What can hang from each mark
F: E P
X: D W
W: E V X
V: M
D: X
S: E
E: S W
P: F R
M: D V

Every row comes from one small tree of marks. The marks that hang from a mark follow it in brackets, in alphabetical order. Every link used is in the known rows. Which tree was each row made from?
Known rows
P{F{E{S W{V}}} R}: [-0.12  0.01 -0.16  0.00  0.13  0.03  0.02 -0.14 -0.05 -0.01 -0.07  0.18
  0.25 -0.02 -0.03 -0.03 -0.02  0.09  0.05 -0.09 -0.10]
P{F{E{S W{X}}} R}: [-0.14  0.05 -0.18 -0.04  0.14  0.03  0.06 -0.13 -0.03  0.20 -0.07  0.14
  0.26 -0.02 -0.02 -0.02 -0.01  0.15  0.13 -0.07 -0.09]
F{E{S W} P}: [-0.02 -0.07  0.27 -0.07 -0.09  0.05  0.03  0.14  0.01 -0.17 -0.43  0.21
  0.10  0.03 -0.06 -0.06  0.08  0.06 -0.45  0.24  0.08]
W{E{S} X}: [ 0.02  0.15 -0.09  0.01 -0.13  0.12  0.03  0.32 -0.07  0.29  0.43 -0.14
 -0.04 -0.06 -0.03  0.07  0.00  0.16  0.36 -0.18  0.09]
P{F{E{S W}} R}: [-0.14  0.02 -0.16 -0.06  0.15  0.01  0.04 -0.14 -0.03  0.04 -0.15  0.16
  0.28  0.01 -0.02 -0.03 -0.01  0.09  0.02 -0.06 -0.11]
P{R}: [-0.02  0.03 -0.15 -0.17  0.02  0.01 -0.05 -0.19  0.07 -0.17  0.03 -0.15
 -0.06  0.06 -0.02  0.03  0.01  0.00  0.10 -0.09 -0.11]
F{E{S W{V X{D}}} P}: [ 0.01 -0.06  0.24  0.05 -0.13  0.09  0.08  0.05 -0.05  0.05 -0.17  0.21
  0.05 -0.07 -0.13 -0.05  0.07  0.11 -0.32  0.21  0.12]
S{E{W{V{M}}}}: [ 0.09 -0.15  0.06 -0.01  0.06 -0.09 -0.03  0.33  0.05 -0.17  0.09 -0.08
 -0.15 -0.02  0.13  0.00 -0.01 -0.15 -0.05 -0.04 -0.05]
M{D{X{W}} V}: [ 0.06  0.10  0.04  0.09  0.11 -0.10  0.03 -0.33  0.12  0.09 -0.54  0.04
 -0.09  0.10 -0.04  0.05 -0.09  0.14  0.08  0.15  0.01]
X{W}: [ 0.04  0.05  0.19 -0.10  0.11 -0.14 -0.09  0.00  0.05  0.14 -0.29 -0.16
 -0.16  0.09  0.07  0.00  0.11 -0.21 -0.14 -0.02 -0.05]
V{M{D{X{W{E}}}}}: [ 0.02 -0.01 -0.12 -0.03  0.11 -0.11 -0.08 -0.16 -0.01 -0.32 -0.14 -0.04
  0.10  0.08  0.13 -0.03 -0.08 -0.20  0.12 -0.06  0.00]
M{D}: [-0.01 -0.12 -0.06 -0.14  0.09 -0.10 -0.05  0.02  0.16 -0.25 -0.23 -0.02
 -0.02  0.18 -0.09  0.01 -0.05 -0.08  0.01  0.09  0.04]
W{V}: [ 0.09 -0.08 -0.01  0.01 -0.09  0.02 -0.11  0.11  0.09 -0.43  0.30 -0.12
 -0.23  0.00  0.00  0.03  0.02 -0.14  0.15 -0.06  0.01]
X{D W{E V}}: [ 0.12  0.02  0.26  0.06  0.05 -0.10 -0.03 -0.13 -0.21  0.35  0.09 -0.10
 -0.18  0.05 -0.08  0.01  0.07 -0.28 -0.28 -0.08 -0.02]
F{E{S W} P{R}}: [-0.05 -0.02  0.14 -0.06 -0.06  0.10  0.06 -0.11 -0.04 -0.12 -0.43  0.21
  0.14 -0.01 -0.12 -0.06  0.06  0.17 -0.42  0.16  0.02]
D{X}: [ 0.02  0.03 -0.09 -0.15 -0.03 -0.06  0.00 -0.05  0.18 -0.09 -0.04 -0.09
 -0.06  0.20  0.23  0.05  0.01  0.07  0.21  0.14 -0.02]
P{F{E} R}: [-0.05 -0.01 -0.14 -0.11  0.18  0.00 -0.06 -0.17  0.01 -0.21  0.01  0.12
  0.13  0.07 -0.05  0.00  0.02  0.03  0.26 -0.09 -0.09]
V{M{D{X{W{E{S}}}}}}: [-0.02  0.01 -0.16 -0.02  0.08 -0.09 -0.03 -0.14 -0.03 -0.24 -0.22 -0.02
  0.19  0.06  0.15 -0.05 -0.09 -0.19  0.05 -0.06  0.01]
W{E V X{D}}: [ 0.15  0.05  0.01  0.15 -0.14  0.10 -0.02  0.10 -0.13  0.21  0.84 -0.14
 -0.25 -0.09 -0.15  0.09  0.00  0.02  0.40 -0.18  0.10]
D{X{W{V}}}: [ 0.06  0.06  0.02 -0.01  0.03 -0.08 -0.03 -0.17  0.09  0.09 -0.11 -0.08
 -0.14  0.11  0.22  0.03  0.04  0.03  0.11  0.07 -0.02]
P{F R}: [-0.08  0.08 -0.22 -0.16  0.14  0.01 -0.05 -0.13  0.03 -0.12  0.03  0.03
  0.06  0.09  0.02  0.01  0.00 -0.03  0.28 -0.11 -0.13]
F{E{W{X}} P{R}}: [ 0.02  0.00  0.20 -0.06 -0.02  0.07 -0.02 -0.11  0.01 -0.07 -0.16  0.13
 -0.07 -0.02 -0.15  0.00  0.09  0.20 -0.10  0.15  0.04]

Write each row's tree
[ 0.02  0.11 -0.06 -0.01 -0.13  0.07  0.12  0.19 -0.14  0.54  0.42 -0.12
  0.02 -0.03 -0.07  0.06  0.00  0.07  0.16 -0.11  0.08]	W{E{S} X{D}}
[-0.01  0.00  0.10  0.07 -0.09  0.17  0.07 -0.12 -0.07  0.00 -0.17  0.20
  0.07 -0.12 -0.15 -0.04  0.05  0.26 -0.20  0.09  0.07]	F{E{S W{V X}} P{R}}
[ 0.09 -0.12  0.04  0.01  0.05 -0.08  0.04  0.27  0.02  0.16  0.21 -0.09
 -0.13 -0.06  0.09  0.01 -0.01 -0.10  0.00 -0.02 -0.03]	S{E{W{V{M} X{D}}}}
[-0.04 -0.06 -0.03  0.05  0.01 -0.09 -0.04 -0.05  0.08 -0.15  0.00 -0.06
 -0.02  0.01  0.11 -0.01 -0.08 -0.12 -0.11  0.07 -0.05]	E{W{V{M{D{X}}}}}
[ 0.07 -0.12 -0.13  0.06 -0.01 -0.01 -0.12 -0.04  0.04 -0.61  0.19 -0.07
 -0.06 -0.05  0.01 -0.02 -0.07 -0.26  0.15 -0.11  0.02]	W{V{M{D}}}
[-0.14  0.02 -0.18  0.14 -0.09  0.03  0.12  0.07 -0.01  0.31  0.00 -0.04
  0.17 -0.17  0.05 -0.05 -0.09  0.02 -0.14 -0.02  0.01]	E{S W{V{M{D}} X}}
[-0.05  0.03  0.11 -0.03 -0.07  0.13  0.09 -0.09 -0.04  0.09 -0.31  0.18
  0.12 -0.07 -0.12 -0.04  0.06  0.26 -0.24  0.13  0.05]	F{E{S W{X}} P{R}}
[-0.12  0.04 -0.09  0.11 -0.13  0.06  0.14  0.19  0.03  0.44  0.07 -0.08
  0.06 -0.14  0.05 -0.01 -0.03  0.10 -0.14  0.02  0.00]	E{S W{V X}}
[-0.03 -0.08  0.07 -0.04  0.12 -0.08 -0.08  0.17  0.06 -0.22  0.02  0.14
  0.05  0.07  0.02 -0.01  0.04 -0.11  0.10  0.06 -0.03]	P{F{E{W{V}}}}
[ 0.06 -0.10 -0.16  0.07 -0.01 -0.01 -0.10 -0.12  0.05 -0.57  0.18 -0.05
 -0.04 -0.02  0.07 -0.02 -0.07 -0.19  0.20 -0.07  0.02]	W{V{M{D{X}}}}
[ 0.06  0.12  0.07 -0.07  0.04 -0.08 -0.04 -0.09  0.05  0.17 -0.11 -0.08
 -0.12  0.17  0.22  0.05  0.04  0.07  0.13  0.03 -0.02]	D{X{W{E}}}
[ 0.09 -0.06  0.18 -0.13 -0.01  0.10 -0.08 -0.13  0.01 -0.49 -0.19  0.15
 -0.06  0.05 -0.15 -0.01  0.10  0.09 -0.07  0.10  0.05]	F{E P{R}}
[-0.13  0.01 -0.13  0.12 -0.13  0.01  0.18  0.03 -0.07  0.48  0.08 -0.07
  0.17 -0.17  0.07 -0.05 -0.06 -0.08 -0.26  0.01 -0.03]	E{S W{V{M} X{D}}}
[-0.03 -0.03  0.01  0.08 -0.05 -0.08  0.02 -0.01  0.00  0.24  0.29 -0.15
 -0.10 -0.09  0.03  0.00 -0.03 -0.15 -0.05  0.04 -0.05]	E{W{V{M} X{D}}}
[-0.02 -0.02  0.06  0.05 -0.07 -0.06  0.04  0.04  0.05  0.38  0.28 -0.14
 -0.16 -0.05 -0.02  0.03  0.00 -0.04 -0.08  0.09 -0.03]	E{W{V X{D}}}
[-0.02 -0.04  0.14  0.03 -0.08  0.15  0.04 -0.11 -0.07 -0.20 -0.30  0.22
  0.10 -0.07 -0.14 -0.05  0.04  0.17 -0.36  0.11  0.04]	F{E{S W{V}} P{R}}
[-0.08 -0.06  0.00 -0.01  0.08 -0.03  0.00  0.21  0.03 -0.10 -0.07  0.17
  0.17  0.03  0.03 -0.04  0.02 -0.06  0.01  0.04 -0.02]	P{F{E{S W{V}}}}
[ 0.05  0.01 -0.20  0.18 -0.10  0.11 -0.04  0.04 -0.16 -0.41  0.32  0.01
  0.10 -0.09  0.02 -0.01 -0.13 -0.06  0.18 -0.24  0.09]	W{E{S} V{M{D{X}}}}
[ 0.15  0.08 -0.02  0.16 -0.15  0.15 -0.11  0.23 -0.07 -0.04  0.83 -0.16
 -0.31 -0.13 -0.11  0.11  0.01  0.12  0.60 -0.25  0.12]	W{E V X}
[ 0.05  0.06 -0.04  0.06  0.04 -0.06  0.04 -0.25  0.16 -0.09 -0.39  0.04
 -0.06  0.11 -0.06  0.07 -0.13  0.16  0.17  0.16  0.02]	M{D{X} V}
[ 0.13  0.05 -0.14  0.21 -0.07  0.11 -0.12  0.08 -0.12 -0.21  0.76 -0.12
 -0.15 -0.18 -0.09  0.06 -0.08  0.01  0.60 -0.30  0.13]	W{E V{M{D}} X}
[ 0.03  0.12  0.16 -0.03  0.05 -0.05 -0.05  0.12 -0.11  0.22 -0.19 -0.11
 -0.08  0.04  0.04  0.00  0.08 -0.12 -0.16 -0.13 -0.01]	X{W{E{S}}}
[ 0.04 -0.19  0.19  0.02  0.00 -0.07 -0.09  0.08  0.09 -0.27  0.03  0.01
 -0.06  0.01 -0.06  0.00  0.05 -0.03 -0.14  0.09  0.01]	F{E{W{V}}}
[ 0.07 -0.17  0.04  0.00  0.10 -0.10 -0.01  0.29  0.06 -0.15  0.02 -0.03
 -0.09  0.00  0.08 -0.01 -0.04 -0.13 -0.08 -0.01 -0.03]	S{E{W{V{M{D}}}}}
[ 0.02  0.14  0.02 -0.05  0.02 -0.06  0.02 -0.06  0.02  0.25 -0.19 -0.06
 -0.02  0.14  0.22  0.03  0.02  0.08  0.05  0.03 -0.01]	D{X{W{E{S}}}}
[-0.09  0.00 -0.09 -0.09  0.19 -0.03 -0.04 -0.15  0.00 -0.06 -0.06  0.13
  0.15  0.06 -0.03 -0.01  0.01  0.06  0.12 -0.04 -0.12]	P{F{E{W}} R}
[-0.12  0.01 -0.07  0.10 -0.14  0.02  0.19  0.09 -0.02  0.61  0.06 -0.06
  0.10 -0.11  0.02 -0.02 -0.04  0.03 -0.28  0.06 -0.01]	E{S W{V X{D}}}
[ 0.02 -0.02  0.09 -0.10 -0.06  0.15  0.03 -0.10 -0.04 -0.34 -0.34  0.20
  0.12  0.00 -0.13 -0.05  0.08  0.13 -0.21  0.08  0.07]	F{E{S} P{R}}
[ 0.08  0.05  0.27 -0.07  0.09 -0.17 -0.01 -0.09 -0.17  0.47 -0.09 -0.12
 -0.12  0.13 -0.04  0.01  0.08 -0.30 -0.35 -0.03 -0.04]	X{D W{E}}
[-0.17  0.07 -0.08 -0.02 -0.10  0.00  0.16  0.23  0.07  0.54 -0.12 -0.10
  0.12 -0.05  0.08 -0.01 -0.01  0.08 -0.22  0.08 -0.03]	E{S W{X}}
